Known rows, with every way that one mark hangs from another
dakev(loze): [ 1.84  2.52 -2.03  1.05  3.91 -0.66 -0.39 -0.38  3.08  3.43 -1.19 -1.42
 -1.26 -1.47 -4.23 -1.39  1.28 -1.87 -0.77  1.31]
zudi(pude(bena(migaves)) zufos): [-0.87  0.56  2.57  2.88  3.67  0.34  1.96  4.69  3.07  5.14  1.48 -1.12
 -2.15 -5.28 -0.72 -0.53 -0.48 -0.98 -1.31  1.20]
meri(zudi(pude)): [ 0.82  0.14 -0.83  1.92  3.84 -3.80  1.11  0.01  3.02  3.43 -0.23 -0.71
  0.43 -3.81 -0.75 -0.70  1.29 -4.68 -0.19  2.04]
tila(meri(dakev) zufos): [ 2.42  2.88 -2.89  3.40  3.26 -0.86 -3.84  2.86  4.12  0.49 -3.21 -3.55
  4.81 -2.55 -3.22  0.84 -1.80 -4.75 -0.45 -2.38]
meri(dakev(loze) tila(zufos) zudi): [-0.43  5.68 -2.50  1.91  3.53 -0.19 -3.76 -1.52  4.10  0.84 -2.24 -2.10
  4.13 -2.67 -3.39 -0.52  0.64 -4.45  0.29 -0.25]
zudi(meri(tila) zufos(tizer(posa))): [-1.66 -2.34  3.87  2.33  3.95 -0.79  1.80  3.25  2.97  3.85 -2.86 -2.38
  1.18 -5.74 -1.02 -4.28  0.37 -6.25 -0.46 -1.67]
pude(bena): [ 0.49  2.18 -0.52  1.19  3.59  0.16 -0.20  2.47  1.67  4.00 -0.40 -1.86
 -0.86 -4.53 -1.23  0.19 -0.29 -1.55 -1.46  1.98]
tila(meri(dakev)): [ 1.72  1.46 -2.71  2.37  3.56 -0.96 -3.31  2.49  3.54  1.26 -1.78 -3.63
  2.02 -2.71 -3.26  0.76 -0.36 -4.57 -0.71 -0.78]
zufos(tizer): [ 2.31 -1.94 -1.95  1.83  3.88 -0.72 -0.32  1.02  1.89  3.70 -0.74 -3.06
  0.65 -4.06 -2.86 -1.32  0.60 -5.06 -1.16  1.80]
tila(meri): [ 2.33  0.17 -1.52  2.68  3.42 -1.47 -1.20  3.15  3.03  2.58 -0.89 -2.56
  1.31 -1.24 -1.96 -0.46 -0.12 -3.90 -1.26 -0.85]
meri(dakev tila zudi(pude zufos)): [-1.92 -0.31  0.45  2.85  3.78 -2.46 -1.35  0.79  3.78  2.76 -0.40 -3.04
  1.13 -4.93 -0.85 -0.90  1.73 -6.23  0.20  0.60]
bena(migaves): [ 0.46  0.41 -1.20  2.73  3.47  0.42  0.40  1.75  2.81  3.47  1.12 -0.70
 -0.33 -1.77 -1.94 -1.33 -0.11 -1.62 -1.66  2.01]
zufos(tizer(posa)): [ 0.46 -0.60 -0.52  1.45  4.20 -0.24  0.65  0.06  1.70  3.84 -3.73 -1.53
  0.63 -4.86 -2.42 -1.85  0.58 -5.92 -0.93  0.87]
tila(meri(dakev zudi(zufos))): [-0.40  0.11  0.08  3.59  4.21 -2.41 -4.56  3.57  3.30  2.30 -2.01 -3.81
  1.16 -3.79 -1.19 -1.38  0.80 -7.14 -0.85 -0.48]
zudi(zufos(tizer)): [ 1.46 -3.65  0.44  3.16  4.29 -0.77 -0.71  2.79  1.84  4.68 -1.23 -3.88
 -0.62 -4.60 -2.35 -3.14  0.88 -5.57 -1.37  1.47]
zudi(meri(dakev) pude zufos(tizer)): [ 1.15 -2.58  1.36  1.81  4.38 -3.00  0.92  2.86  4.36  2.60 -1.49 -4.04
  0.88 -8.97 -3.57 -1.41  0.09 -6.34  0.71  0.05]
zudi(zufos): [ 0.47 -1.95  0.37  3.19  4.04 -1.47 -0.60  2.97  2.37  4.66 -1.08 -2.65
 -1.45 -2.93 -1.82 -2.52  0.79 -3.06 -1.52  1.28]
tila(meri(dakev zudi(pude))): [ 0.86  1.77 -1.62  2.17  3.82 -3.40 -1.93  1.18  4.11  1.21 -1.30 -2.45
  2.62 -4.22 -1.63  0.93  0.50 -6.88  0.38 -0.41]
meri(dakev tila(zufos) zudi): [-0.89  3.05 -2.17  2.96  3.22 -0.74 -3.52 -0.21  3.55  0.93 -1.82 -2.62
  5.16 -3.39 -1.37 -0.08 -0.02 -5.45 -0.19  0.15]
tizer(posa): [-0.09  1.10 -0.39  1.59  3.93 -0.77  0.78  0.36  2.16  3.73 -3.57 -0.56
 -0.34 -2.95 -1.70 -1.77  0.36 -3.48 -1.07  0.69]
zudi(meri(dakev tila) pude zufos): [-0.49 -0.84  1.74  2.28  3.48 -2.41  0.97  2.73  5.07  2.12 -0.18 -3.25
  1.44 -6.11 -2.27 -1.18  0.21 -4.01  0.81 -1.02]

Rows
[ 0.93 -3.00  1.09  3.91  4.34 -2.35 -2.61  4.45  2.19  3.95 -1.25 -3.78
  1.08 -3.92 -0.62 -3.04  1.13 -8.57 -1.39 -0.38] => tila(meri(zudi(zufos(tizer))))
[-2.34  0.63  3.08  2.71  3.65 -1.37  0.61  3.10  2.53  4.59  0.82 -2.01
 -0.13 -5.42  1.34 -0.93  1.29 -4.07 -0.58  0.87] => meri(tila zudi(pude(bena) zufos))
[-0.36  2.90  0.03  2.73  4.57 -1.68 -4.79  2.32  3.87  2.29 -2.21 -3.10
 -0.12 -3.01 -3.18 -1.63  1.55 -6.18 -0.45 -0.87] => tila(meri(dakev(loze) zudi(zufos)))
[-1.25  0.41  2.53  2.46  4.17 -2.40  0.53  3.39  2.32  5.19  0.01 -1.54
 -1.60 -6.44  0.83 -1.01  0.94 -3.85 -0.77  1.84] => meri(zudi(pude(bena) zufos))
[-0.17 -1.58  1.34  3.08  4.32 -4.00  0.68  1.99  2.96  4.49 -0.42 -1.58
 -1.00 -4.42 -0.20 -2.16  1.78 -5.04 -0.41  1.53] => meri(zudi(pude zufos))
[ 1.14  3.27 -2.27  3.39  3.63 -2.06 -4.50  2.26  3.68  0.53 -3.20 -2.93
  5.35 -3.19 -1.59  0.52 -0.95 -6.47 -0.39 -1.67] => tila(meri(dakev zudi) zufos)
[-0.32  0.20 -0.49  2.14  3.28 -2.63  1.16 -0.24  3.18  3.00  0.60 -1.03
  1.76 -2.90  0.04 -0.48  1.64 -4.82 -0.04  1.10] => meri(tila zudi(pude))
[-0.17  0.15  0.48  3.56  4.23 -3.69 -2.39  3.35  4.03  2.26 -1.57 -3.36
  1.20 -4.66 -1.29 -0.51  0.79 -7.16 -0.03 -0.98] => tila(meri(dakev zudi(pude zufos)))
[ 3.30 -0.29 -0.86  3.43  3.64 -3.19 -0.58  2.45  3.55  1.96 -1.93 -2.41
  5.64 -4.31 -1.05 -0.18 -0.60 -8.43  0.22 -2.13] => tila(meri(zudi(pude)) zufos(tizer))
[ 3.32  3.86 -3.17  2.15  3.85  0.36 -4.36  1.31  4.33  0.56 -3.66 -4.13
  4.64 -3.70 -5.87  0.17 -0.74 -6.09  0.13 -2.66] => tila(meri(dakev(loze)) zufos(tizer))
[ 0.47 -0.82  1.45  1.90  4.02 -3.48  0.99  2.80  4.84  2.45 -1.03 -2.86
 -0.13 -7.11 -2.95 -1.24 -0.03 -3.94  0.61 -0.24] => zudi(meri(dakev) pude zufos)
[ 1.07  2.16 -0.62  1.92  2.89 -2.17  0.86  1.14  5.65  0.37 -1.19 -2.35
  5.64 -5.32 -2.72  0.56 -1.44 -3.82  1.35 -2.24] => zudi(meri(dakev tila(zufos)) pude)
[-0.91 -0.19  0.15  2.73  4.41 -3.51 -1.39  1.00  3.52  3.09 -1.34 -2.79
 -0.26 -5.97 -1.45 -0.73  1.41 -5.97  0.06  1.58] => meri(dakev zudi(pude zufos))
[ 0.56 -3.45  1.15  3.00  4.52 -3.31  0.46  1.83  2.41  4.62 -0.70 -2.55
 -0.01 -6.18 -0.91 -2.57  1.79 -7.58 -0.30  1.62] => meri(zudi(pude zufos(tizer)))
[ 1.98 -0.52 -1.79  3.13  3.07  0.48 -0.98  1.11  2.79  2.54 -1.33 -3.27
  4.87 -2.93 -2.21 -1.32 -0.49 -5.37 -0.68 -0.47] => meri(tila(zufos(tizer)))
[ 1.24 -0.41 -0.92  3.00  3.34 -1.97  0.50  0.05  3.26  2.49 -0.73 -2.00
  5.40 -4.69 -0.76 -0.76  0.31 -7.34  0.39 -0.21] => meri(tila(zufos(tizer)) zudi(pude))
[-2.51 -0.87  0.80  2.52  5.02 -1.31 -2.78  0.55  2.04  3.38 -4.81 -2.89
  0.43 -7.43 -1.71 -2.90  1.36 -8.73 -0.68  1.42] => meri(dakev zudi(zufos(tizer(posa))))
[-0.43 -2.50  1.32  2.35  3.80 -0.62 -1.26  3.15  3.92  2.29 -0.93 -4.95
  2.09 -6.78 -2.83 -2.61  0.32 -6.43 -0.07 -0.46] => zudi(meri(dakev tila) zufos(tizer))
[-0.45  2.25 -1.56  2.29  3.40  1.51 -2.04 -0.59  3.17  1.23 -5.13 -2.94
  5.53 -5.35 -3.26 -0.54 -0.86 -6.91  0.01 -1.68] => meri(dakev tila(zufos(tizer(posa))))
[ 1.34  0.69 -1.02  2.14  3.20 -0.30 -1.38  1.48  4.34  0.37 -1.90 -4.02
  6.34 -6.38 -3.25 -0.96 -1.50 -5.90  0.51 -1.65] => zudi(meri(dakev tila(zufos(tizer))))
[-0.98  1.18  0.07  2.79  3.63 -0.23 -0.62 -0.23  2.21  2.48 -3.96 -1.14
  5.24 -4.17 -0.18 -2.42  0.19 -7.89 -0.42 -0.72] => meri(tila(zufos(tizer(posa))) zudi)
[-1.18 -2.43  2.52  2.59  4.83 -2.94  1.48  1.12  2.16  4.94 -3.60 -1.23
 -0.17 -6.66 -0.43 -3.09  1.80 -8.37 -0.27  0.79] => meri(zudi(pude zufos(tizer(posa))))
[-0.18  4.28 -2.53  0.61  4.39 -1.36 -3.28 -1.73  3.39  1.97 -1.76 -1.62
 -0.15 -3.83 -3.82 -0.80  1.96 -4.28 -0.15  2.30] => meri(dakev(loze) zudi)
[ 0.23 -2.21  2.95  2.62  3.39 -2.87  3.00  3.63  4.53  3.35  0.77 -2.05
  0.69 -4.47 -0.93 -2.66  0.43 -3.23  0.22 -1.12] => zudi(meri(tila) pude zufos)
